Each row comes from the steps of one path. Every step used is in the known rows, and no mark comes twice. Write the path behind each row, first mark first.
Known rows:
M Y: 1.04, -1.43, 1.25, 4.48, 0.51, 0.77, 0.49, 0.00, -1.76, 0.47, -2.61, 1.49, 0.13, 2.05, 1.22
Y T: 0.05, 0.03, -1.25, 1.39, -1.34, -0.24, 1.36, -0.65, -0.43, -1.29, -0.11, -0.70, 1.72, 0.73, -3.29
M Y T: 0.75, -1.07, -0.42, 4.54, -0.95, 0.28, 1.74, -0.62, -1.64, -0.92, -1.89, 0.30, 1.85, 2.17, -2.53
E D M Y R: 0.94, 0.23, 0.11, 3.39, 0.05, 0.40, 1.93, 0.19, -2.99, 0.19, -2.82, 2.35, 1.45, 2.09, 0.13
M Y T D: 2.37, -0.53, -0.88, 4.16, 0.08, -1.21, -0.97, -0.58, -2.21, -1.61, -2.36, 0.76, -0.27, -2.09, -0.92
E D Y M: 1.41, -1.97, -1.63, 7.24, -1.30, 1.83, 0.44, 1.21, -1.74, -1.43, -3.28, -1.01, 0.48, 2.72, 0.91
D T Y R: 1.99, 1.77, 0.57, 0.69, 1.47, -0.71, -0.06, 0.21, -1.55, -0.42, -1.86, 2.25, 0.29, 0.91, -1.40
Y R: 0.00, 1.89, -0.24, -2.03, 1.21, -0.53, 1.54, 0.20, -2.39, 0.57, -1.02, 1.30, 0.52, 0.84, -1.43
E D T: 1.71, -0.48, 0.67, 1.18, -3.42, -0.08, -1.78, 1.37, 2.45, -3.27, -0.60, 2.03, 1.96, -0.36, -0.41
M Y T D R: 1.85, 1.69, -1.44, 2.84, -0.28, -0.57, 0.47, 1.68, -3.08, 0.01, -0.25, -0.35, 0.15, 0.68, -3.56
E D: 0.06, -0.80, 1.07, 2.39, -2.12, 0.64, -2.60, 0.88, -0.15, -0.65, -0.48, 1.47, 1.01, -1.18, 3.58
Y M T D R: 2.11, 0.64, -1.76, 1.74, -0.45, -0.84, 0.50, 1.69, -1.52, -1.43, -0.05, -1.99, -0.56, -0.25, -3.23
D M T Y R: 1.53, 0.69, 0.36, 1.90, 1.39, -0.80, 0.94, -0.62, -1.13, -0.86, -1.75, 0.24, 0.26, 0.00, -0.64
T D M Y R: 1.61, 0.60, -0.48, 2.92, 1.00, -0.32, 2.12, -0.15, -3.32, 0.10, -2.97, 1.95, 0.53, 1.34, -0.86
T D Y: 1.60, 0.99, -0.02, 4.00, 0.75, -0.24, -1.66, 1.48, -1.18, -0.54, -2.98, -0.97, -0.89, -1.81, 1.58
M T D Y R: 1.28, 2.01, -0.07, 0.70, 1.44, -0.98, 0.54, 1.09, -2.38, -0.76, -3.24, -0.16, 0.02, -0.99, -0.62

Write each row's path:
2.35, -2.32, -1.49, 6.68, 0.75, 1.02, 0.21, -0.78, -1.79, -0.81, -2.16, -0.48, -0.93, 2.53, -0.07 -> T Y M
2.04, -0.88, -0.18, 0.79, 0.10, -2.05, -1.78, -0.45, 0.76, -3.01, -1.26, -1.06, -1.29, -4.95, 0.44 -> M T D
1.16, -3.08, -1.10, 2.37, -1.21, -0.23, 1.74, -0.64, 1.57, -3.66, -1.42, -2.93, 0.27, 0.19, -1.70 -> Y M T
1.70, -0.67, -2.16, 3.60, -1.14, -0.76, 0.45, -0.84, 0.51, -1.70, -0.21, -0.54, -0.22, -1.96, -0.51 -> T D M
1.70, -0.67, -2.84, 4.31, -1.87, -0.85, 1.08, -1.17, 0.38, -2.37, -0.20, -0.94, 0.61, -1.63, -2.12 -> Y T D M
1.97, -1.28, 1.70, 4.17, 1.10, -0.63, -1.89, -0.80, 1.17, -1.51, -1.34, -1.08, -0.83, -1.45, 1.69 -> M T Y
1.41, -1.61, -2.19, 6.06, -0.29, 1.50, 1.74, 0.72, -1.68, -1.03, -3.04, -1.80, -0.03, 3.27, -0.85 -> D Y M
1.85, 0.17, -1.51, 1.93, -0.20, -1.57, -1.30, -0.65, -1.41, -1.87, -1.05, 0.01, -0.44, -3.13, -1.50 -> Y T D
0.27, 1.49, -0.01, 1.62, -1.79, 0.68, -0.70, 2.75, -1.69, 0.66, 0.95, 0.16, 1.12, 1.35, -0.48 -> E D R
1.01, -1.71, -0.90, 6.86, -2.50, 0.65, 1.76, -0.64, -1.03, -1.63, -1.90, 0.41, 2.65, 1.96, -1.83 -> E D M Y T
1.78, 0.23, 0.27, 3.83, 0.32, -0.69, -1.37, 1.32, 0.04, -1.89, -3.17, -2.17, -0.67, -2.63, 1.19 -> M T D Y
2.91, -0.17, 1.18, 3.89, 0.32, -0.32, -2.19, -0.08, 1.18, -1.43, -1.23, 1.21, -0.26, 0.10, 0.00 -> D T Y
2.18, -1.92, 1.22, 6.34, -0.41, -0.27, -1.75, -0.86, 1.83, -2.24, -1.29, -1.04, -0.02, -1.52, 2.35 -> E D M T Y
2.88, -0.50, 1.73, 5.14, -0.72, 0.00, -3.50, 0.44, 1.12, -1.76, -1.47, 2.01, 0.35, -0.44, 1.75 -> E D T Y
1.35, -2.37, 0.59, 7.74, -1.65, 1.28, 0.58, -0.03, -0.81, -0.51, -2.54, 1.45, 1.32, 1.89, 2.16 -> E D M Y
